(in the rows, 128 means zero)
Known rows, with every step that occurs:
G, F, N, D, Q: [142  35 123 141  85 100 163 146 139 166 102  86  93 126 133 188 150  97
 126 104 174 137  97 139 140 144 126 172 145 132 116 130 127 122 155 132
 142 143  93 130 151 174  86 129 182 149 159 112  97 155  65 111 131 133
 117 132  85 151 135 155]
G, Z, N, D: [172  78 112 109 135 154 115 123 174 128 105 116 152 137 111 122 133 140
 144 139 117 113 106 142 156 121  92 139 152 157 192 129  96 122 178 172
 143  81 141 129 155 116 122 164 145 107 131 133 161 129 129  81  99 117
 171 110 147 192 154  94]
J, N, X: [166 173 123 123 146 126 137 135 173 150 128  76 140 108 133 112 130 122
 157 150 121 114 135 106 116 114 126 121 136 164 173 106 120 152 142 123
 164 132  76 133 122 120 164 136 104 122 131  96 147 133 162 135 124 104
 151 139 145 139 181 131]
N, X, G, F: [120  93 103  80 166  93 133 111 144 141 163 145 162 124 132 100 147  87
 149  95 135 116 108 105 119 104 112 116 129 121 129  95 140 126 142  95
  97 124 118  87 130  93 110 219 128 219 135 112 171 134  89 195 109 142
 129 141 142  85 128 135]
D, N, X, G, F: [100 124 116  72 164  66 155 127 145 151 165 139 160 130 142 105 149  95
 141  97 142 111 106 104 120  96 127 129 129 116 129  98 141 127 144  88
  96 135 116  86 125  87 117 197 136 216 139 112 165 143  94 191 111 137
 119 134 130  88 126 135]
R, N, X, G, Z: [ 93  58  89  97 165 108  88 107 135 157 205 167 147 129 119 103 157 123
  81 109 102  90 132 126 137  73 135  95 139 132 143 112 127 151 109 114
 113 127 140 122 128  88 156 192 124 162 140 122 156 147 182 106  33 148
 106  65 203 107 123 145]
D, N, R, B: [118 175 155 131 147 183 148 135 126 113 117 133 104 122 128 124 138 150
  73  72 118 125 111 151 125  83  99 133 136 142 101 103 126 122  52 146
 148 142 127 140 101 136 132  89 109  91 158 105 100 139 114 181 171  83
 138 132 175 149 112 174]
N, D, Q, S: [118  66 189 160  41 145 148 157 102 130  72 118  82 164 144 137 176 144
 131 135 144 156 121 158 149 151 104  81 125 156 117 175 174  81 111 115
 136 135 122 102 137 184  90 118 153 147 132 112 126 117 134 101 141 145
 130 131 100  94 153 136]
R, N, X: [153 134  71 123 116 156 109 134 161 129 117  90 110 108 132 124 130 112
  84 152 116 116 140 119 122 107 110 115 125 146 136  89 108 173 130 140
 167 141 107 132 110 119 148 138 101 110 165 124 153 124 191 100 125 121
 114 130 155 116 167 142]
J, N: [120 178 219 137 147 120 176 115 152 143 136 123 158 136 116 133 126 161
 173 166  97  91 128 144 117 127 160 131 122 154 161 141 119 157 143 137
 111 140  93 150 125 142 146  97 127 117 100 121 133 128 135 133 156 102
 179 130 145 130 150 105]
U, J, L, C: [ 91 117 112 114 157  84  76 111 111  74 161 162 141 122 102 177 121  99
 189  91 170  58 146  66 132 185 142 146 135 146 159 164 183  94 174  99
 104 187 103 164  99 148 107 139  98 119 121 131 118 158 101 114 135  96
 141 101 163 106  80 107]
F, G, Z, N, D, Q, S: [109  48 180 156  42 139 119 158  92 143  94 125  99 153 137 145 178 155
 129 145 142 167 111 144 163 163 120  86 125 146 129 173 162  87 111 128
 125 129 147 118 133 176 103 123 170 136 132 126 149 113 126  98 130 145
 132 112  99 106 176 113]
U, J, N, X: [157 156 112 128 146 102 108 143 156 132 123  86 130  94 134 109 135  98
 140 135 114 141 140  55 112 129 126 131 129 181 184 111 125 148 139 124
 165 113  81 143 125 118 170 129 102 119 124 102 172 155 159 153 107  83
 138 138 140 127 172 129]
B, R, N, Z, G: [159 143 119 132 103 188  74 102  98  82 135 185 137 114 143 115  84 152
 101 161  71 140 113 118 108  97 105 132  95 101 108 131 134 162  78 205
 147 120 164 151 128 114 142 130 141  18 150 165 118 134 159  96 119 122
 150 157 167 101 142 106]
J, N, T, Q, D: [135 131 174 186 117 133 120 131  64 115  88 114 145 121 118 101 112 120
 153 140 131 137 158 145 137 166 133  91 147 108  79 148 123 127 167 114
 135  93 185 134 143 152 141 114 120 163  62 107 161  86 131 137 165 131
 147 121  70 130 163 131]
R, N, D, Q, S: [114  60 198 172  29 151 148 157 101 127  69 130  81 161 142 145 177 149
 108 151 129 146 122 157 151 137 108  84 119 155 114 167 167  96 108 123
 133 144 124 106 130 186  99 108 156 133 142 118 137 114 142  95 153 143
 127 126 112  95 171 136]
F, N, T, Q: [181 125 118 174 149 121  95 107 112 121 104 131 113  82 115 121 138  78
 110 145 135 207 176 146 156 155 124 140 131  67  85 114 106 126 127  85
 142 135 169 104 112  99 142 116 131 142 103 140  73 116 117 128 124 159
 107 126  79 167  88 159]
S, Q, D, N, Z: [123 195 148 129 113 121 135 174  55 128 145 110 107 165 171 128 101 152
 138 115 147  97 131 153 109 111 138 139 159 100  97 130 121 122 137 137
 152 120 142 145 149 138 160  78 132  85 106 127  87 145 135 135 135 127
 103 121 102 116 127 158]
X, G: [128  71 124  59 164  96 131  95 130 111 160 193 139 138 139 128 118 136
 112  87 128 123 113 153  85  84 129 105 100 122  82 137 143 159 121 118
 105 132 102 142 157  98 136 197 132 155 133 116 124 132 158  88  95 140
 126 118 175  46  78 142]
Q, S: [101 153 194 143  78 169 131 140 102 117 100 138 104 169 132 109 151 169
 146 138 131 168 137 172 139 161 120  52 116 156 122 170 158 105  83 116
 111 140 152 110 117 150  98 110 110 155 103 136 138  97 175 119 133 155
 128 144 111  78 125 107]
U, J, L: [ 97 134 118 121 155  76 117 102 137  89 147 130 142 137 106 129 146 107
 115 113 117 108 126  38 106 161 151 137 115 165 149 166 143  78 147 115
 111 108  97 155 117 116 146 117 128  91 124 124 138 146 112 150 137 111
 141 162 153 107  54 102]
D, Q, S, N, T: [120 130 116 154 102 144 133 170 148 120  72 118 102 154 136 134 125 102
 131 157 145 171 171 149 147 129 144 125 114 117 142 132 129  59 127 105
 128  92  98  67 137 125 154  96 132 127 119 147 120 123  61 138 148 136
  99  96 117 165 149 119]
T, N: [152 195  57 188 157 132 158 114 134 121 125 142 113 132 124 108 125 125
 125 130 119 150 164 180 124 125 123 124 133 117  95 112 117 154  69  97
 109 156  83  95 112 106 117  98 101 131 133 138  88  89 131  96 124 138
 109 119  94  84  70 135]
B, R, N, Z: [141 123 129 158 113 193  97 124 105 102 145 144 105 126 157 103  72 162
 101 176  80  92 128 141 106  88 128 130 125 125 136 118 112 157 112 184
 158 138 137 137 105 133 120  92 115  75 133 134  91 156 135 129 142 144
 131 131 145 131 159 163]
J, L, C: [ 97 132 125 111 158 109 104 102 129  90 164 148 154 134 100 179 117 121
 207 105 177  29 140 113 135 170 145 134 142 128 151 157 180 100 176  99
  98 206 101 156 101 147 100 145 109 120 127 128  87 132 103  95 148 119
 154  99 164 118  89 106]
D, N, R: [117 210 145 109 158 114 194 146 161 130 141 106 128 115 163 124 139 154
 116 136 150 110 119 108 100 111 127 154 130 115 127 102 119  92 122 143
 148 121 121 104 124 125 144  94 108 105 141 118  82 152 126 162 134 131
 138 123 111 164 109 148]
G, F, N, T: [123 163 119 143 172 136 122 121 145 136 133 103 145 114 102 133 112  91
 151 127 171 196 139 116 165 162 152 145 128 105 150  94  71 111 131 111
 112 114 117  97 105 106 125 126 122 182 109 115  95 140  40 190 129 173
 128 137  73 214 142 119]
B, R, N, D, Q: [134   4 129 150  61 120 165 150 163 138  70 103  80 131 135 172 126 115
  81 143 129  96 104 148 123 110 122 166 125 130 116 146 154 126 168 166
 171 132  86 128 145 182  85 122 175 118 165 115 110 160 108  63 152 114
 127 116 123 123 159 160]
S, Q, D, N: [ 64 211 177 115  97  69 193 200 104 148  97 102  99 196 147 151 103 162
 126  92 164 104 128 183 106 147 179 142 142  94  78 158 148 129 158 129
 127 133 138 158 157 152 138  72 145 135  91 149 144 110 186  92 152 105
  81 110  78  89 103 113]
X, N, D, Q: [158  44 106 154  89  75 173 144 150 147  86 119  96 141 145 177 145 105
 108 116 158 121 105 141 117 106 123 150 120 140 106 142 143 122 155 128
 157 119  75 121 166 164 106 132 184 131 135 113 106 165  93  74 125 117
 128 107 129 115 125 149]
F, G, Z, N, T: [130 109 102 120 166 147  84 120 138 125 135 119 172 120  93 131 117 111
 124 163 141 175 147 120 171 147 140 128 129 104 161 115  88 103 162 155
 132  75 141 112 121  89 152 154 143 125 103 134 132 139  68 133 119 150
 162  93 130 174 167  83]
L, J, U: [116 132  96 115 175 114 140  77 159 145 163 136 167  94  71 157 118 184
  90 125  96 108 126  86 131 145 143 140  97 146 159 158 128 141 160 138
 105 147 105 158 105 137 128 126  96 148 115 132 109 136 113  59 106 118
 114 128 191 122  50 136]
F, G: [128 149  87  69 155 119  98 138 115 141 159  96 117 103 104 160 108 136
 118 137 178 160 113 125 115 199 142 105  97 102  81 128 114 146 116 115
  95 135 133 191 142 163 124 131 126 135 159 128 112  97 157  91 137 154
 130 145 101  86 127 116]
Z, G, F: [114 150 128 107 141 133 126 107 126 128 147 142 172 132 106 123 141 104
 156 125 120 136 107 116 144 146 109 124 122 110 121 123 146 125 115 139
  94 115 169 101 129 113  86 178 139 154 125 165 168 120  91 183 126 130
 156 173 126  95 116  79]
G, Z: [ 79 113 111 119 160 136 105 124 130 165 189 122 142 149  92 117 156 134
 114 119 124  98 139 165 158 134 137  96 158 142 151 142 129 125 116 127
 118 119 168 123 125 115 106 147 119 163 107 152 124 145 166 117  45 151
 121  85 162 127  92 117]
B, R, N, T, Q, D: [126 104 152 196 102 154 109 137  82 103  70 125 124 118 126  90  81 128
 123 142 119 139 155 154 129 161 137  96 138  96  77 149 132 133 166 139
 144 100 196 131 127 152 115 109 118 165  67 121 170  88 147 118 167 138
 126 123  65 123 163 136]
J, U: [123 132 103 121 164 116 173  90 164 128 149 129 179 102  74 141 131 151
 105 126  98  77 129 162 141 137 123 122 115 122 140 150 102 142 161 160
 126 116 101 137 115 141 121 125 123 122 124 128 119 118 133 115 114 124
 128 173 183 120  56 141]
L, J, N, Z, G, F: [128 163 152 125 148 139 103  95  94 136 170 152 179 122 120 118 136 131
 170 147  94 130 108  56 137 126 116 143 117 122 149 118 142 122 112 129
  88 127 158 114 117 114 118 161 129 137 116 150 148 142  55 189 131 121
 168 145 139 123 147  91]
Q, D, N, Z, G, F: [106 181 143 124 124 126 126 130  75 128 154 139 174 137 132 113 130 116
 164 124 127 116 105 103 140 134 110 130 138 105 117 118 134 116 118 141
 104 110 185 110 126 118 108 151 144 136 121 149 158 129  81 203 134 127
 150 162 107 109 145  93]
D, N, J: [106 200 173  81 122  91 196 148 141 151 126 115 119 140 148 133 100 163
 146 136 140 122 134  95  99 106 129 194 125 146 165 142 134 130 116 110
 148 111 116 141 146 113 131  71 116 116 126 113  94 142 178 169 141  95
 115 144 108 174 126 118]
F, N, D: [182 136 109 115 143 137 131 127 174 132 105  95 111 119 120 138 116 133
 150 101 160 158  99 137 138 150 109 152 135 149 162 117  73 138 135 131
 126 127 106 152 150 144 120 118 124 126 155 109 104 116 139  81 111 138
 128 152  92 219 131 137]

Rows:
[160 177  62 118 142 131 101 134 154 155 142  86 130  96 130 119 126 106
 151 102 156 190 113  95 129 152 132 137 138 134 148  82  99 169 103 128
 141 152 123 136 111 100 131 148 118 137 150 135 154 124 140 156  96 134
  96 163  88 154 145 119] => Z, G, F, N, X
[ 88  81 196 165  39 145 149 156  84 138  88 130  83 168 142 147 171 154
 126 135 147 163 130 177 141 158 128  70 119 151  93 179 184  99  96 123
 132 156 134 109 122 173  83 108 150 150 115 135 126 120 138 111 140 148
 115 131  99  52 130 126] => D, Q, S
[152 172  65 119 142 128 114 145 160 163 143  69 121 102 131 121 126 105
 154 101 165 179 118 110 129 152 136 132 147 144 159  77  95 166 116 117
 141 156 112 130 106 104 125 140 106 163 143 123 147 128 132 163  98 143
  92 155  80 161 142 133] => G, F, N, X
[130 109 103  64 146  59 135 147 132 128 136 157 113 144 170 115 115 126
 110  67 146 124 119 128  76  72 145 125 114 101  81 120 156 153 141 103
 131 130  87 142 172  96 184 185 141 147 136 100 158 127 188  87  99 115
  84 102 153  55 116 153] => S, Q, D, N, X, G
[169  97 127 178 135 132  98 102 111 103  93 142 120  86 114 118 147  74
  73 183  99 159 188 145 160 125 104 130 123  66  79 113 119 125 146  95
 146 122 169  90 106 108 149 125 130 125 116 143  94 115 127 119 150 143
 124 113 125 140 113 161] => R, N, T, Q
[175 160 103 108 125 175  73  98  78  89 154 165 147 117 138 128 109 135
 130 137 105 151 116 119 119 114  88 123 110 108  96 135 136 145  80 174
 147 108 163 148 149 112 145 155 136  26 141 155  99 129 148 105  98 123
 157 164 164  93 117 109] => N, Z, G
[122 164 137 167  65 141 134 178 134 128  70 153  75 159 166 113 136 144
 145 152  94 159 171 194 117 133 149 107 120 128 111 152 153 104  90  92
  99 139 162  91 142 127 148  60 119 103 115 211 167  76 158 110 146 115
  57 109 114 115  92 116] => T, Q, S, N
[138 107 141 143 147 223 102 110 120 105 127 155 124 114 117 113 139 160
  83  80  86 140 113 152 140  86  97 121 147 153 125 103 115 136  64 184
 151 121 159 140 101 122 131 121 113  74 137 123 145 136  90 188 155  87
 161 117 196 162 131 141] => G, Z, N, R, B
[160   7 122 131  72 117 157 145 146 140  79  98 106 135 134 186 142 113
 112 128 150 122 102 154 131 128 110 165 142 138 112 148 143 122 186 169
 173 117 102 134 161 162  95 145 188  97 146 124 120 155  83  68 139 105
 148 120 117 115 142 130] => Z, N, D, Q
[108 188 189 113 105  91 186 154 100 150 107 117 120 133 155 117  99 163
 151 131 137 126 141  96 101 120 129 182 137 134 138 146 140 134 131 103
 148 103 153 147 150 125 135  64 115 129 103 107 126 120 186 173 155  93
 110 142  76 171 139 125] => T, Q, D, N, J
[ 46 226 175 114  98  77 202 187 105 150 114  95 129 174 140 142 104 163
 129 105 172  99 119 177 110 151 169 128 144 129  90 152 134 142 148 128
 123 146 154 160 134 142 117  72 134 152 100 128 133 119 187  93 149 115
 106 121  73  91 115 112] => Q, D, N
[128 125 119 143 147 161 118 113 145  99 108 123 136 125 101 135 118 100
  80 176 121 135 162 128 160 115 126 124 108 108 132 106  87 118 143 139
 133 101 107 100 111 118 146 125 116 127 134 114 106 137  94 127 156 150
 149 112 150 164 168 128] => R, N, T
[160  85 119 136 115 165 139 128 204 104  70 118 109 130 128 108  88 147
 102 160  93  90 104 138 124 108 103 145 112 145 177 131 109 132 156 171
 143 115 104 123 134 156 102 123 125 119 165 114 139 125 164  61 149 120
 152 133 140 187 177 140] => B, R, N, D
[131 111 153 188 105 150 107 131  59 106  87 126 130 120 120 108 112 113
 119 140 127 139 161 152 144 161 125  89 142 102  61 142 120 137 164 122
 135  99 196 135 135 152 132 119 118 158  79 120 163  82 142 119 165 140
 128 121  76 120 155 136] => R, N, T, Q, D
[148 170 122 142 142 159  96 123  72 140 189 122 125 114 151 123 113 138
 165 118 141 152 115 126 133 137 131 138 153 127 137  92  76 150 100 137
 122 151 148 141 113 123 126 101 121 118 125 129  78 150  70 194 111 170
 115 155  86 174 125 153] => G, F, N, Z
[128 155 149 103 158 114 169  81 158 119 149 118 158 140 115 116 127 154
 164 141 112  78 120  53  97 120 143 163 120 155 177 160 135  77 145 102
 121 101  84 146 136 111 151 114 127  84 130  93  98 117 125 175 169 123
 162 176 151 180 100 104] => N, J, L
[151  33  95 134  70 105 168 169 166 148  73  91  76 141 147 183 142  98
 112 124 154 104 118 159 120 117 121 174 139 137 111 143 151  97 168 130
 152 117  79 121 179 173 108 114 174 105 166 139 110 146  90  71 134 101
 101 109 123 130 127 154] => S, N, D, Q
[102  66  80  83 178 104  87 109 136 160 205 158 150 130 120  96 157 119
 100  94 119 102 128 132 132  87 130  93 140 134 145 119 137 137 109 105
 119 117 137 122 138  84 149 203 123 172 128 118 141 150 175 110  19 152
 109  70 193 104 108 142] => N, X, G, Z
[100 177 140 133 138 125 142 127 131 161 159 118 129 125 115 147 118 135
 168  94 162 184 106 148 138 178 177 148 139 128 136 106  80 171 104 128
  82 178 146 145 102 121  90 100 122 179 115 155 132 120  91 177 122 159
 100 157  56 165  97 107] => G, F, N
[145  66  87  72 147 105 112 101 144 113 151 176 129 114 151 116 122 117
  82 109 111 118 121 118  89  59 122 109  96 126  98  99 127 182 122 121
 129 140  88 139 141  91 169 199 125 135 164 101 152 132 181  85 101 131
 112 112 193  63 130 156] => R, N, X, G
[ 91 110 149 152  98 171 145 130 177 109  95 152 104 132 125 115  59 173
  74 174  70  98 123 168 101 111 166 132  99 124 134 138 130 180 123 199
 133 158 127 140  92 138  83  86 118 118 129 160 155 130 183  81 165 127
 124 127 138 109 149 119] => B, R, N
[120 106 137  91 171  84 145 107 148 147 168 147 173 122 133  96 148 100
 166 112 119 103 108  93 120  94 124 122 125 127 147  98 134 136 144  94
  93 128 105  91 128  97 127 203 133 213 129 105 179 139  81 207 121 131
 146 135 142 103 150 130] => J, N, X, G, F
[141 110 131 133 155 216  88 114 110 113 139 149 125 104 110 121 136 160
  80  86  99 152 107 133 139 105 103 119 136 138 115  97 109 136  60 177
 138 122 160 159 103 132 137 116 115  74 152 117 148 125  92 183 162  94
 159 121 186 157 143 140] => F, G, Z, N, R, B
[128 112  79 108 174  89 138 107 142 142 166 153 157 121 137  91 150  85
 148 100 127 123 117 107 120  97 115 119 131 114 126  87 135 130 123  80
  94 132 102  71 122  84 114 203 123 215 139 111 163 125  81 192 109 143
 123 133 126  83 118 138] => T, N, X, G, F
[101 111 142 110 156 111  97  96 125 103 176 168 169 129 105 167 113 143
 221 118 152  37 144  76 136 149 144 167 152 138 200 157 173 101 176 110
 107 177 118 157 102 129 116 142 111 102 117 127 114 143  98 138 143 101
 161  87 171 170 118  81] => G, Z, N, J, L, C
[154 154 167 149 144 135  92 121  68 108 172 138 133 114 150 114 124 129
 153 156  89 115 136  74 113 113 123 138 135 161 166 123 106 136 119 142
 146 105 115 149 129 135 170  90 112  73 108 111 108 179  96 184 118 107
 157 136 146 135 152 153] => U, J, N, Z
[118 145 162 123 138 122 168  79 156 110 145 137 153 142 117 123 130 163
 133 163  88  63 124  50 103 106 145 169 115 148 174 145 122  96 142 113
 114 115  88 149 123 116 162  98 127  67 141 100 115 112 130 167 186 120
 156 166 163 184 119 102] => R, N, J, L
[166 170  26 109 123 136 119 174 194 144 101  75  96 124 156 116 113 106
 134 124 138 133 150 138 100 112 128 130 137 153 153  94 125 134 132 118
 159 122  95 116 147 104 161 121 100 103 156 157 159 118 165 107 107 104
  74 122 139 133 134 131] => S, N, X
[134 204 129 115 106 139 103 128  61 100 143 157 151 130 151 131 101 149
 128 128 120 140 113 122 115 118 111 131 121 105  85 138 137 147  90 171
 142 111 174 161 147 116 157 125 148  33 133 149 107 125 161 102 112 113
 143 153 140  91 123 106] => Q, D, N, Z, G
[117 159 202 179  85 130 127 147  84 116  77 143 106 139 143  97 171 127
 123 163 124 197 168 160 168 152 112  73 119 102 102 159 161  77  93  74
 128 138 177  71  96 128 127  97 130 157  91 131 105  97 158 133 144 156
 115 123  82 110 122 134] => D, N, T, Q, S
[ 80 116  85  95 171 119  75 132 112 176 211 108 138 122  88 133 147 133
 108 126 146 122 122 131 159 173 147  92 136 116 133 129 117 128 107 110
  92 123 169 161 130 138 123 142 124 160 137 145 124 122 163 108  60 165
 116  86 143 124 120 116] => F, G, Z
[181 121  96 168 138 122 107 127 133 112  84 132 107  97 132 114 134  69
 111 166 115 169 192 157 146 128 115 142 128  73  90 122 129  97 145  77
 141 109 161  76 132  97 158 115 126 120 109 164  99 110 109 123 134 132
  97 103 112 153  88 154] => S, N, T, Q
[170  98 120 122 119 157 136 119 174 107  92 114 116 132 121 132 129 126
  99 158 107  88 116 135 144 103  85 134 122 147 155 114  87 136 159 143
 129 108 105 132 150 156 127 132 123 107 175 112 133 115 157  68 144 122
 156 132 157 178 167 138] => R, N, D
[110 183 138 129 133 127 124 116 125 148 153 145 139 116 113 150 119 137
 161  93 146 202 100 134 139 177 164 151 124 117 124 107  88 180  83 145
  84 167 162 152 108 114 105 114 141 139 126 169 144 111 101 165 113 149
 106 171  67 157 100  89] => Z, G, F, N
